In the rows, zero is written as 100.
Known rows, with every step that occurs
tumo fotik napufu podo pelibim kivus: 77,97,113,91,130,57,102,119,76,146,92,123,155,143,83,98,109,64,128,77,76,94,104,75,119,102,120,75,58,79,151,88,108,78,93
bizo napufu podo gefed masu: 106,124,141,120,105,94,57,117,84,126,109,132,136,120,91,105,111,125,147,76,96,73,136,48,127,93,100,44,37,79,90,95,100,93,81
napufu fotik: 98,107,91,102,86,110,128,101,97,94,97,98,119,131,118,96,97,96,115,61,110,96,102,133,99,106,102,88,75,92,101,88,110,109,105
gefed masu kivus: 99,118,93,107,96,91,110,116,125,115,109,118,110,122,109,106,98,101,113,100,104,89,104,85,95,92,95,71,62,68,90,79,114,111,102
bizo napufu fotik tumo nado: 58,104,101,96,86,123,107,79,67,133,79,98,155,126,110,128,125,103,103,60,90,96,95,104,132,94,104,51,78,84,109,82,102,124,102
gefed masu nupad: 85,122,89,98,99,119,95,121,125,115,109,115,103,116,122,80,100,110,123,77,109,115,113,107,90,82,121,80,64,58,91,89,99,117,77
podo pelibim nado tumo fotik: 101,106,110,86,131,93,99,87,104,129,86,116,140,114,110,87,130,68,125,120,115,131,134,135,88,100,109,88,41,73,160,97,109,78,91
kivus masu nupad: 96,110,96,89,108,122,82,125,105,106,112,121,108,94,124,83,92,96,123,76,112,120,97,110,89,106,114,69,64,68,96,85,113,112,104
nupad masu: 100,115,99,97,99,91,115,85,109,99,96,104,106,98,94,86,91,93,117,92,108,92,110,139,97,100,95,86,78,82,96,97,133,113,102
podo pelibim kivus: 115,96,93,76,126,71,101,100,108,138,85,120,89,123,109,109,102,92,112,76,97,87,103,113,100,108,124,102,62,91,153,115,117,90,99
tumo nado pelibim podo: 110,105,86,56,111,113,122,97,91,154,99,95,122,109,121,95,105,85,143,81,103,126,104,104,83,98,126,101,96,61,147,84,118,114,109
fotik tumo: 87,121,99,94,99,109,98,82,89,112,99,105,105,86,90,108,103,96,91,99,105,98,107,108,100,93,119,85,76,95,98,84,121,112,115
pelibim kivus masu gefed podo napufu: 120,89,105,76,130,68,75,105,144,120,101,132,71,111,116,98,109,88,95,60,93,109,100,78,63,88,73,95,40,49,147,93,157,120,113
pelibim kivus masu gefed: 116,65,88,77,109,93,100,123,117,114,87,138,91,107,117,92,92,80,115,69,93,114,92,86,96,90,111,84,53,60,125,86,151,114,121
nupad masu kivus: 99,107,105,97,94,84,128,101,118,107,95,108,107,108,91,105,83,88,113,97,111,82,88,118,96,102,89,80,82,70,91,96,139,123,108
bizo napufu: 118,118,102,105,105,100,101,95,99,119,93,115,109,107,85,119,107,103,107,82,114,90,102,83,122,108,117,68,83,83,103,89,92,105,108
kivus masu: 113,113,92,95,111,103,86,104,97,92,113,120,109,90,114,91,99,91,115,91,107,106,111,112,95,113,92,70,55,90,101,78,121,96,124
kivus masu gefed: 116,93,103,80,99,113,95,123,104,98,100,132,105,96,112,92,96,87,120,86,112,123,104,105,96,98,95,65,59,63,98,74,150,115,116
fotik napufu podo: 83,114,115,105,111,81,101,122,75,119,107,114,146,120,69,102,95,88,124,82,95,97,86,73,108,109,98,69,80,73,97,81,122,97,115
nado pelibim podo napufu: 136,129,111,70,117,74,107,89,109,140,98,89,94,105,100,117,103,96,132,64,114,104,120,104,77,112,100,125,89,73,158,87,132,98,110
pelibim podo gefed masu nupad: 107,112,96,97,118,125,81,120,111,147,127,123,86,112,133,87,98,124,156,70,84,111,125,84,95,73,148,98,46,58,103,107,121,134,51
nado tumo fotik napufu: 83,95,80,98,97,84,112,99,81,123,107,107,180,116,88,92,116,61,109,108,99,137,108,95,89,101,118,73,88,64,109,55,112,107,91
bizo napufu podo: 103,121,134,102,107,98,94,111,91,120,99,119,129,118,74,114,97,101,126,73,113,70,101,70,124,107,107,63,77,75,99,90,87,88,115
fotik tumo nado pelibim: 78,117,99,61,86,116,100,84,73,139,78,91,145,90,104,100,120,87,106,93,108,125,113,106,83,95,111,73,97,79,126,74,122,111,116
kivus masu gefed podo napufu bizo: 109,122,125,85,112,84,86,111,127,112,86,117,87,108,107,92,114,103,109,59,107,113,118,99,56,101,65,88,50,53,100,77,148,127,122
pelibim nado tumo fotik: 96,102,96,101,121,107,110,86,112,114,92,107,143,104,107,77,120,65,119,121,113,133,123,116,83,90,114,93,53,68,133,83,102,94,107
pelibim podo: 120,110,87,88,125,108,122,95,107,129,119,108,84,105,109,102,89,93,129,87,95,97,100,106,97,96,136,111,76,78,116,92,115,114,106
pelibim kivus masu: 113,88,76,94,122,84,90,104,108,110,100,126,95,102,122,90,95,84,111,77,88,95,99,93,92,106,112,86,50,87,127,88,121,94,128
kivus masu gefed podo pelibim nado: 128,104,119,85,150,107,68,108,137,111,91,160,63,105,118,77,131,86,116,96,106,140,111,104,84,89,69,69,10,58,160,116,159,102,106
gefed podo pelibim kivus masu: 125,97,88,85,150,76,66,93,127,123,105,149,71,116,129,82,114,84,99,74,89,98,108,98,78,100,92,85,29,83,159,111,122,89,105
napufu fotik tumo nado pelibim: 68,108,93,72,72,123,115,86,67,125,69,83,157,118,123,97,118,87,112,59,108,123,109,126,91,96,98,71,92,83,127,75,125,113,111
nado pelibim: 125,122,95,80,88,100,109,104,104,112,84,100,113,100,97,90,100,88,115,80,131,115,114,107,84,109,109,92,99,82,123,83,115,94,117
napufu fotik tumo nado pelibim kivus: 70,85,79,72,81,105,119,87,79,143,54,89,144,128,128,99,113,79,110,43,90,114,97,107,91,85,113,90,87,79,155,87,123,112,116
pelibim nado tumo: 111,98,98,95,122,99,102,89,118,120,87,116,119,102,102,89,108,86,120,107,115,122,103,114,77,100,103,98,56,62,134,102,124,95,116
fotik tumo nado pelibim kivus: 80,93,84,58,99,97,104,83,85,156,64,96,131,102,109,101,112,82,104,75,92,115,101,85,85,87,126,92,91,73,151,88,123,109,122
bizo napufu podo gefed masu nupad: 90,123,144,113,100,116,53,137,96,138,108,134,132,124,101,99,102,131,153,57,99,86,124,48,123,84,120,47,46,58,86,104,93,109,61
gefed podo: 111,122,91,98,119,107,99,91,128,102,119,116,84,104,104,82,108,95,93,95,110,104,104,100,71,92,103,93,69,81,102,96,106,116,103
tumo fotik napufu podo gefed masu: 70,120,120,123,105,87,74,125,64,122,124,120,176,125,87,80,123,96,147,97,74,105,141,53,114,82,104,44,38,83,90,65,114,101,71
podo pelibim nado tumo fotik napufu: 91,100,100,100,134,76,96,95,86,142,83,124,159,123,89,95,142,63,122,114,97,148,115,107,102,105,102,73,49,66,163,90,126,82,86

Rows
78,135,113,102,103,95,89,66,111,106,101,93,101,119,105,111,121,102,78,57,101,88,114,120,74,92,67,96,57,90,120,90,129,121,100 : gefed podo napufu fotik tumo
109,138,113,90,125,77,86,81,130,109,118,98,88,106,98,108,115,104,90,88,110,92,114,106,64,104,76,100,67,77,121,93,117,112,102 : gefed podo napufu
131,92,78,82,108,84,89,107,108,115,77,123,101,99,118,83,100,75,118,63,106,112,108,84,83,108,106,91,70,79,151,84,127,82,135 : nado pelibim kivus masu
96,140,119,90,105,67,112,99,100,122,78,80,112,110,89,118,105,116,117,68,109,81,118,123,78,126,96,108,82,86,95,84,112,107,124 : podo napufu bizo
74,128,118,97,89,88,102,74,87,107,90,82,123,117,100,128,113,105,95,57,102,83,112,136,95,108,78,92,69,98,115,81,134,110,107 : podo napufu fotik tumo
138,115,91,77,109,105,121,99,106,133,98,107,89,103,107,94,94,84,134,70,115,113,113,98,87,100,128,118,95,73,139,88,122,102,113 : nado pelibim podo
97,105,123,91,90,85,114,88,139,93,88,105,91,138,107,90,109,97,109,44,111,104,111,142,73,85,45,91,63,51,119,101,171,141,82 : nupad masu gefed podo napufu fotik
107,107,97,116,88,107,117,98,96,106,83,106,121,135,103,117,108,101,113,47,110,88,97,103,129,110,103,69,79,90,105,87,93,107,103 : bizo napufu fotik
99,149,116,98,119,73,101,88,126,122,91,90,90,110,95,101,116,111,99,69,108,88,120,106,55,111,82,110,71,77,100,93,107,118,115 : gefed podo napufu bizo
111,128,153,104,147,88,78,107,98,136,77,134,109,125,76,116,119,101,140,81,108,80,109,82,136,110,89,63,37,77,156,125,101,65,111 : bizo napufu podo pelibim nado
76,109,103,85,70,121,108,81,66,139,57,94,161,123,107,119,130,91,109,46,109,113,106,94,120,98,99,54,95,79,132,75,106,110,108 : bizo napufu fotik tumo nado pelibim
117,95,130,92,137,65,63,116,91,137,84,154,118,127,99,115,103,89,133,54,93,68,106,67,128,115,93,55,34,80,153,107,105,61,117 : bizo napufu podo pelibim kivus masu
88,82,80,54,105,110,85,128,101,149,79,111,133,108,143,78,101,81,135,52,100,138,90,92,76,99,122,77,77,47,151,89,115,107,110 : tumo nado pelibim kivus masu nupad
105,93,110,81,84,102,123,104,117,102,86,117,99,105,90,88,90,88,122,86,113,111,105,131,98,86,97,83,80,55,94,94,163,136,95 : nupad masu gefed
73,104,82,106,90,80,127,105,75,134,79,100,181,119,86,86,116,69,117,90,97,130,115,97,82,107,126,84,93,65,88,50,103,114,105 : nado tumo fotik napufu bizo
85,96,84,114,123,88,108,93,92,126,89,113,162,110,85,85,131,58,117,118,93,150,106,89,94,95,109,79,62,59,136,75,119,100,103 : pelibim nado tumo fotik napufu
68,118,112,107,107,89,112,121,68,114,115,106,170,123,73,87,107,68,125,97,92,105,106,75,113,98,110,62,78,76,98,60,103,96,105 : tumo fotik napufu podo
90,111,92,56,107,120,111,79,77,162,92,97,124,92,112,103,109,83,125,86,95,124,109,97,87,85,129,97,93,67,142,81,129,119,113 : fotik tumo nado pelibim podo
92,99,90,84,93,103,114,94,99,113,108,102,162,107,109,83,106,65,113,112,119,120,127,122,76,97,124,89,80,72,104,61,96,102,93 : nado tumo fotik
103,83,76,61,109,89,91,108,94,136,79,111,135,105,134,85,110,75,128,70,95,122,103,92,79,107,102,76,70,66,156,82,123,93,130 : tumo nado pelibim kivus masu
122,72,85,81,124,100,86,113,141,113,100,149,69,111,124,75,100,76,100,69,94,119,92,71,71,77,99,87,44,51,131,93,146,124,114 : pelibim kivus masu gefed podo
140,77,86,71,109,98,87,115,141,118,77,146,75,108,124,67,104,67,104,55,109,136,101,63,63,80,94,93,61,46,156,89,152,114,122 : nado pelibim kivus masu gefed podo
118,126,108,79,130,78,107,87,109,135,120,93,86,107,100,126,99,105,126,77,97,85,109,113,88,109,106,119,72,76,132,92,128,110,105 : pelibim podo napufu
122,114,95,104,123,104,84,100,99,134,130,123,89,108,122,94,105,119,150,86,78,98,137,88,99,81,128,94,38,80,109,98,127,120,72 : pelibim podo gefed masu
103,109,121,82,95,97,108,102,134,103,97,103,93,141,113,103,111,100,99,43,114,108,104,119,70,91,64,95,66,57,122,91,147,135,88 : masu gefed podo napufu fotik
58,115,98,72,100,118,101,80,72,133,100,95,142,92,105,111,113,97,101,108,93,106,99,112,95,92,115,70,79,83,102,81,117,121,110 : fotik tumo nado
119,97,100,84,114,117,82,113,131,96,113,143,81,98,117,74,106,84,102,86,110,129,104,89,71,82,85,68,49,55,106,81,145,127,109 : kivus masu gefed podo
97,113,95,60,89,106,109,101,87,132,85,89,145,105,115,91,111,90,126,89,118,125,110,112,80,110,109,77,100,71,128,78,112,106,112 : tumo nado pelibim
91,112,130,106,109,81,75,128,57,127,114,119,150,111,71,107,101,109,139,84,88,95,98,61,111,110,105,60,67,83,91,95,139,106,93 : fotik napufu podo gefed
98,111,106,60,100,90,124,91,87,147,88,73,140,138,132,115,114,96,148,39,100,111,113,131,80,110,85,108,88,63,163,83,130,111,102 : tumo nado pelibim podo napufu fotik
104,90,94,72,130,91,73,126,111,136,90,138,90,115,135,94,95,91,124,57,96,108,96,112,95,107,123,84,46,69,150,113,120,94,91 : podo pelibim kivus masu nupad
86,119,89,112,100,79,124,114,80,128,78,100,129,116,74,102,109,100,114,71,92,108,92,89,99,116,116,87,96,79,82,78,116,118,123 : fotik napufu bizo
116,126,104,82,131,94,84,92,121,117,112,125,84,114,109,92,117,97,100,94,114,102,114,118,77,101,96,87,58,85,132,110,113,101,87 : gefed podo pelibim
103,125,127,81,104,84,109,107,135,125,83,102,84,118,93,102,110,108,104,61,112,106,113,100,56,93,86,108,72,52,100,89,135,139,107 : masu gefed podo napufu bizo
81,101,86,70,91,129,127,83,70,148,82,90,137,122,129,101,111,83,132,52,92,122,106,119,93,85,117,97,88,72,147,82,130,121,107 : napufu fotik tumo nado pelibim podo
